Known rows, with every step that occurs
dezi > zoli > navif: .17 -.05 .10 .01 .02 .18 -.04 .05 -.28 .05 .08 .00 .15 -.06 -.11 .08 -.11 .02 .03 .14 .04 -.03 -.04 .10 .06 -.25 -.01 .21 .03 .00
leguz > navif > geko: .15 .01 .00 .03 -.05 .13 -.36 .02 -.19 -.02 -.05 .16 .17 -.02 -.10 .27 -.13 .13 .08 .13 -.04 -.04 -.05 .07 .15 .01 .03 .12 -.03 .02
dezi > zoli > navif > leguz > kaduv: -.11 -.05 .02 -.04 -.12 .22 -.08 -.10 -.25 -.05 .12 .01 .34 .02 -.12 .19 -.25 .02 .04 .18 .03 -.06 -.06 .00 .31 -.23 .01 .23 .06 .00
navif > nuraba: .08 .13 .01 .03 -.01 -.02 -.02 .02 -.23 .00 -.12 -.06 .11 -.01 -.31 -.15 -.12 .15 .06 .09 -.05 -.02 -.10 -.01 .46 .06 .02 .12 -.09 .08
dezi > zoli: .12 .01 .11 -.05 .01 .03 -.05 .09 -.18 .11 -.04 .03 .15 -.04 -.25 .06 -.05 .16 .04 .09 .05 -.10 .06 .01 .08 -.18 .00 .20 .01 -.02
geko > navif > kepi: .02 -.08 -.02 .12 -.08 -.06 -.03 .05 -.07 -.07 .00 -.09 .17 -.04 .33 -.01 -.01 .08 .06 .03 -.05 .04 -.05 .10 -.19 -.01 .09 .11 -.10 .04
kepi > navif > leguz > kaduv: -.11 .04 -.06 -.02 -.13 -.02 .01 -.15 -.17 -.20 .01 -.10 .25 .16 .18 .10 -.17 .00 .05 .08 .00 .08 -.11 -.07 .37 .04 .03 .18 -.01 .04
geko > dezi: .12 .06 -.02 .08 .02 .00 -.11 .03 -.15 .13 .19 -.08 .16 -.01 -.04 .04 -.02 .01 .09 .12 .02 .23 .16 -.04 -.04 .02 -.03 .12 -.12 .08
deben > kaduv > leguz: .33 -.02 .16 -.01 .17 .03 -.13 .00 -.23 .16 -.12 .14 .09 .08 .04 .03 -.11 .02 .05 .01 -.02 .01 -.04 .03 -.56 .14 .00 .14 -.02 .12
leguz > navif > kepi: .02 .03 .06 .04 -.12 .12 -.28 .05 -.17 .02 -.09 .00 .18 .00 .25 -.01 .05 .18 .08 .09 -.07 .05 .00 .06 .04 .00 .08 .14 -.05 -.01
kaduv > leguz > navif: .31 .06 .16 .02 .13 .13 -.24 .00 -.22 .09 -.12 .03 .14 .04 -.13 .00 .08 .06 .07 .10 .00 .06 .15 .08 -.03 .11 -.01 .18 .01 .07
leguz > kaduv > geko > navif: .10 .06 .06 .02 .04 .08 -.03 -.08 -.08 -.02 .22 .18 .18 .07 .11 -.06 -.11 -.07 .04 .04 -.13 .03 .02 .10 -.43 .14 .04 .11 -.03 .07
navif > leguz: -.14 .09 -.02 .00 -.09 .02 -.10 -.02 -.19 -.05 -.10 -.07 .15 .03 -.19 .15 -.10 .10 .07 .10 -.02 -.03 -.01 -.06 .39 .06 .03 .15 -.05 .07
kaduv > geko: .15 .22 .09 -.04 .04 .12 -.12 .05 -.18 .12 .04 .21 .05 .02 -.01 -.01 -.10 .07 .04 .02 -.11 .05 .01 .03 .00 .14 .01 .10 -.04 .08
geko > navif > leguz > kaduv: -.20 -.04 -.06 .08 -.09 -.03 -.05 -.14 -.10 -.20 .10 -.06 .29 .07 -.08 .14 -.12 .01 .08 .14 -.02 -.03 .01 -.01 -.05 .05 .06 .16 -.04 .04
kaduv > geko > dezi: .21 .18 .03 .03 .03 .11 -.13 .03 -.12 .23 .25 .13 .13 .01 -.04 -.02 -.08 -.01 .07 .06 -.09 .31 .14 .00 -.09 .12 -.03 .08 -.12 .13
geko > navif: .05 -.04 .02 .12 .06 -.06 .00 .01 -.10 -.10 .09 -.07 .09 -.01 -.05 .02 .03 .00 .07 .09 -.01 -.02 .06 .08 -.29 .04 .02 .14 -.07 .06
deben > kaduv > leguz > navif: .33 -.03 .18 .04 .14 .13 -.30 -.05 -.22 .13 -.10 .18 .14 .10 -.07 .04 .00 .02 .07 .08 -.01 .03 .03 .08 -.69 .13 .00 .17 .00 .09
zoli > navif > kepi: .09 .00 .00 .04 -.09 .17 -.09 .04 -.27 .01 .00 -.03 .13 -.03 .51 -.02 -.13 .03 .05 .08 -.08 .12 -.17 .11 .14 -.07 .07 .12 -.07 .07
kaduv > leguz > navif > nuraba > puvus: .27 .09 .09 .05 .10 .11 -.18 .08 -.16 .11 -.15 -.05 .22 -.03 -.84 -.21 .02 .04 .08 .13 .09 .05 -.07 .16 .34 .21 .00 .17 .01 .16
deben > kaduv > geko: .13 .11 .12 -.03 .05 .12 -.19 .00 -.19 .17 .05 .30 .03 .09 .07 .00 -.18 .04 .04 .00 -.14 .01 -.11 .03 -.69 .18 .02 .09 -.05 .10
deben > kaduv: .08 -.01 .07 .02 .03 .01 -.17 .01 -.21 .05 -.02 .11 .06 .06 .04 .04 -.13 .06 .06 .06 -.03 -.06 -.09 -.02 -.61 .08 .02 .14 -.04 .05
dezi > zoli > navif > leguz: -.05 -.04 .02 .01 -.10 .18 -.06 .00 -.25 -.03 .03 -.05 .22 -.03 -.27 .21 -.17 .05 .04 .17 .01 -.03 -.06 .03 .39 -.26 .00 .21 .03 .02
kaduv > nuraba > puvus: .14 -.04 .08 -.01 .05 .01 .04 .14 -.11 .15 -.09 -.03 .13 -.03 -.16 .05 -.03 .02 .06 .06 .19 -.04 -.13 -.02 .13 .15 .03 .14 -.02 .12
leguz > kaduv > geko: .12 .20 .11 -.10 .02 .15 -.13 -.05 -.16 .12 .10 .25 .16 .07 .12 -.05 -.16 .04 .03 .04 -.10 .04 -.01 .01 -.05 .15 .02 .12 -.01 .06

Rows
.18 -.11 .00 .09 -.12 .18 -.07 .08 -.15 .21 .25 -.07 .32 -.07 .26 .06 -.10 .03 .06 .13 .02 .28 .01 .09 .09 -.31 .02 .15 -.06 .04 -> geko > dezi > zoli > navif > kepi
.06 -.06 -.01 -.01 -.12 -.04 .17 -.15 -.15 -.15 -.07 -.08 .29 .17 .49 .17 -.16 .01 .03 .03 .07 .08 -.16 -.13 .51 .06 .02 .16 -.03 .08 -> kepi > navif > leguz > kaduv > nuraba
-.15 -.18 -.04 .07 -.06 -.04 .09 -.04 .01 -.09 .06 -.10 .35 .02 -.23 .17 -.10 -.08 .08 .12 .17 -.07 -.12 -.04 .08 .16 .06 .16 -.01 .14 -> geko > navif > leguz > kaduv > nuraba > puvus
.21 .00 -.07 .11 -.07 .12 -.36 .02 -.12 .08 .16 .11 .28 -.03 -.12 .26 -.11 .04 .11 .17 -.03 .21 .08 .03 .03 -.01 -.01 .09 -.11 .08 -> leguz > navif > geko > dezi
.25 .02 .07 -.01 .00 .32 -.09 -.04 -.17 .25 .48 .20 .34 .01 .01 .00 -.22 -.11 .04 .13 -.03 .26 .08 .08 -.12 -.17 -.04 .16 .01 .07 -> leguz > kaduv > geko > dezi > zoli > navif
.05 .03 .04 .01 -.08 .09 -.07 -.03 -.03 .01 .16 .18 .26 .04 .49 -.08 -.13 .05 .04 -.01 -.18 .10 -.06 .10 -.24 .10 .10 .08 -.06 .06 -> leguz > kaduv > geko > navif > kepi
.16 -.02 .10 -.05 .02 .02 .02 -.05 -.17 .07 -.03 .07 .21 .07 .37 .08 -.13 .07 .04 .05 .07 -.04 -.02 -.11 .17 .10 .05 .14 -.01 .05 -> leguz > kaduv > nuraba
.21 -.09 .02 .09 .01 .17 -.04 .05 -.21 .16 .33 -.06 .24 -.05 -.14 .07 -.09 -.06 .07 .18 .08 .21 .10 .07 -.06 -.28 -.05 .18 -.03 .04 -> geko > dezi > zoli > navif
.23 -.05 -.03 .12 -.03 .14 .01 .04 -.23 .10 .27 -.11 .29 -.08 -.42 -.09 -.17 .00 .07 .19 .01 .19 -.01 .06 .36 -.26 -.05 .16 -.07 .08 -> geko > dezi > zoli > navif > nuraba
.21 .09 .09 -.06 -.01 .16 -.11 .00 -.06 .30 .36 .22 .34 .04 -.10 .01 -.16 .02 .05 .08 -.03 .20 .20 -.02 -.10 -.10 -.03 .15 .00 .04 -> leguz > kaduv > geko > dezi > zoli
-.03 .06 .05 -.09 -.10 .33 -.09 -.08 -.21 .05 .15 .20 .31 .03 -.11 .15 -.31 -.02 .02 .12 -.09 .01 -.10 .04 .29 -.14 .02 .19 .07 .04 -> dezi > zoli > navif > leguz > kaduv > geko
.12 .07 -.04 .05 -.02 -.08 .10 .07 -.14 -.06 -.07 -.19 .14 .03 -.50 -.25 -.07 -.03 .06 .06 .11 .08 -.33 .08 .39 .11 .00 .16 -.06 .12 -> kepi > navif > nuraba > puvus
-.06 .18 -.04 -.01 -.10 .15 -.15 -.11 -.08 .12 .29 .14 .33 .09 -.06 .09 -.20 -.03 .08 .10 -.08 .29 .10 -.11 .22 .14 .00 .10 -.08 .13 -> navif > leguz > kaduv > geko > dezi
.10 .11 .01 .07 .01 .06 .01 -.09 -.08 -.08 .17 .14 .23 .04 -.19 -.23 -.18 .01 .05 .05 -.14 .03 -.08 .08 .00 .17 .04 .10 -.07 .11 -> leguz > kaduv > geko > navif > nuraba
.42 .03 .05 .00 .07 .15 -.31 .01 -.20 .08 -.16 .19 .21 -.01 -.10 .26 -.14 .08 .06 .09 -.05 .04 -.02 .12 .19 .07 .01 .13 -.03 .10 -> kaduv > leguz > navif > geko
-.09 .01 -.04 .06 -.09 .16 -.09 -.05 -.28 -.11 -.01 -.08 .14 .00 -.04 .15 -.15 -.03 .07 .17 -.03 .04 -.10 .02 .36 -.01 .01 .16 -.03 .09 -> zoli > navif > leguz
-.15 -.05 -.08 .13 -.07 -.06 .00 -.05 -.09 -.19 .03 -.12 .17 .01 -.21 .16 -.04 .02 .09 .12 -.03 -.03 .03 .03 .02 .06 .03 .15 -.06 .07 -> geko > navif > leguz
-.05 -.09 -.05 .04 -.14 .21 -.08 -.10 -.18 .05 .35 -.07 .44 .02 -.17 .19 -.22 -.07 .07 .21 .08 .18 .08 -.03 .23 -.28 -.02 .20 .00 .05 -> geko > dezi > zoli > navif > leguz > kaduv
.33 -.02 -.13 .10 -.07 -.05 -.03 .00 -.11 .01 .19 .00 .23 .04 .25 .23 -.22 -.08 .07 .04 -.01 .32 -.13 -.01 .22 -.03 -.03 .09 -.16 .11 -> kepi > navif > geko > dezi
-.09 .07 -.02 .08 -.05 .05 -.03 -.05 -.07 -.10 .07 .09 .14 .03 -.19 .13 -.10 -.01 .06 .05 -.14 .06 .00 .04 -.02 .13 .02 .10 -.08 .11 -> kaduv > geko > navif > leguz
.23 -.10 -.01 .07 -.08 .15 -.33 .07 -.09 .15 .19 .12 .35 -.06 -.33 .32 -.13 .11 .09 .18 .03 .11 .11 .06 .10 -.25 -.01 .16 -.06 .00 -> leguz > navif > geko > dezi > zoli
.02 .11 -.01 .05 .02 .06 .01 .01 -.02 .01 .17 .10 .26 .00 -.60 -.26 -.17 -.07 .06 .07 -.03 .01 -.19 .15 -.06 .25 .04 .12 -.04 .15 -> leguz > kaduv > geko > navif > nuraba > puvus
-.18 .08 -.03 -.05 -.11 .05 -.13 -.11 -.18 -.08 -.01 -.01 .25 .09 -.05 .14 -.17 .09 .07 .13 .00 -.03 .00 -.09 .34 .06 .04 .17 .00 .04 -> navif > leguz > kaduv
.39 -.07 .09 .02 .08 .16 -.38 -.02 -.21 .12 -.15 .30 .22 .06 -.03 .28 -.23 .05 .06 .05 -.08 -.01 -.13 .10 -.46 .10 .02 .12 -.02 .13 -> deben > kaduv > leguz > navif > geko
.31 .02 .08 .04 .02 .28 -.07 .05 -.18 .25 .38 .14 .22 -.03 -.13 .04 -.14 -.07 .04 .11 -.04 .28 .08 .11 -.08 -.19 -.05 .15 -.04 .08 -> kaduv > geko > dezi > zoli > navif
.23 -.07 -.05 .03 -.06 .04 -.15 .10 -.10 .18 .16 .11 .32 -.08 -.18 .33 -.25 .11 .07 .10 .03 .10 .03 -.01 .22 -.25 -.02 .13 -.08 .05 -> navif > geko > dezi > zoli
.35 -.12 -.08 .05 -.07 -.02 .01 .05 -.09 .07 .20 .01 .31 .01 .03 .28 -.23 .01 .05 .05 .05 .22 -.09 .02 .22 -.28 -.05 .14 -.10 .05 -> kepi > navif > geko > dezi > zoli
.35 .11 .11 .07 .09 .11 -.17 .00 -.24 .05 -.16 .02 .19 .01 -.42 -.16 .00 .11 .07 .11 -.03 .08 .05 .10 .37 .13 .00 .15 -.03 .11 -> kaduv > leguz > navif > nuraba
-.08 -.17 -.02 .08 -.07 -.03 .11 -.13 -.06 -.16 .03 -.04 .31 .07 .20 .21 -.11 .02 .06 .08 .05 -.04 -.02 -.06 .16 .10 .06 .14 -.05 .09 -> geko > navif > leguz > kaduv > nuraba
.26 -.10 .01 .00 -.04 .19 -.13 .07 -.26 .03 .03 .15 .22 -.10 -.05 .32 -.31 .04 .03 .12 .00 -.08 -.21 .10 .29 -.29 .01 .16 .01 .03 -> dezi > zoli > navif > geko
.22 .07 -.02 .07 -.03 -.08 .11 -.02 -.21 -.13 -.07 -.15 .10 .06 -.09 -.19 -.09 .06 .04 .03 -.02 .10 -.19 .01 .45 .02 -.01 .14 -.09 .08 -> kepi > navif > nuraba
.07 .04 -.01 .05 -.09 .28 -.08 -.02 -.16 .17 .33 .10 .29 -.03 -.27 .18 -.20 -.08 .06 .14 -.07 .27 .05 .04 .24 -.18 -.05 .15 -.04 .11 -> kaduv > geko > dezi > zoli > navif > leguz
.05 .12 -.08 .01 -.13 .08 -.01 -.16 -.07 .03 .32 .04 .33 .17 .17 .05 -.20 -.10 .05 .04 -.07 .41 .00 -.08 .23 .10 -.02 .11 -.07 .12 -> kepi > navif > leguz > kaduv > geko > dezi
-.01 .10 -.07 .04 -.11 .29 -.14 -.16 -.20 .07 .42 .12 .32 .08 .06 .08 -.27 -.18 .07 .15 -.10 .36 .01 .00 .17 .07 -.01 .10 -.06 .15 -> zoli > navif > leguz > kaduv > geko > dezi
.31 .07 .03 .09 -.01 .26 .01 .04 -.19 .20 .34 .11 .27 -.05 -.40 -.14 -.21 -.04 .04 .11 -.09 .27 -.04 .11 .34 -.18 -.05 .12 -.08 .13 -> kaduv > geko > dezi > zoli > navif > nuraba
-.01 .09 .01 -.05 -.12 .18 -.13 -.06 -.06 .22 .30 .14 .41 .05 -.28 .15 -.24 .04 .05 .09 -.05 .20 .15 -.09 .24 -.11 -.01 .15 -.01 .06 -> navif > leguz > kaduv > geko > dezi > zoli
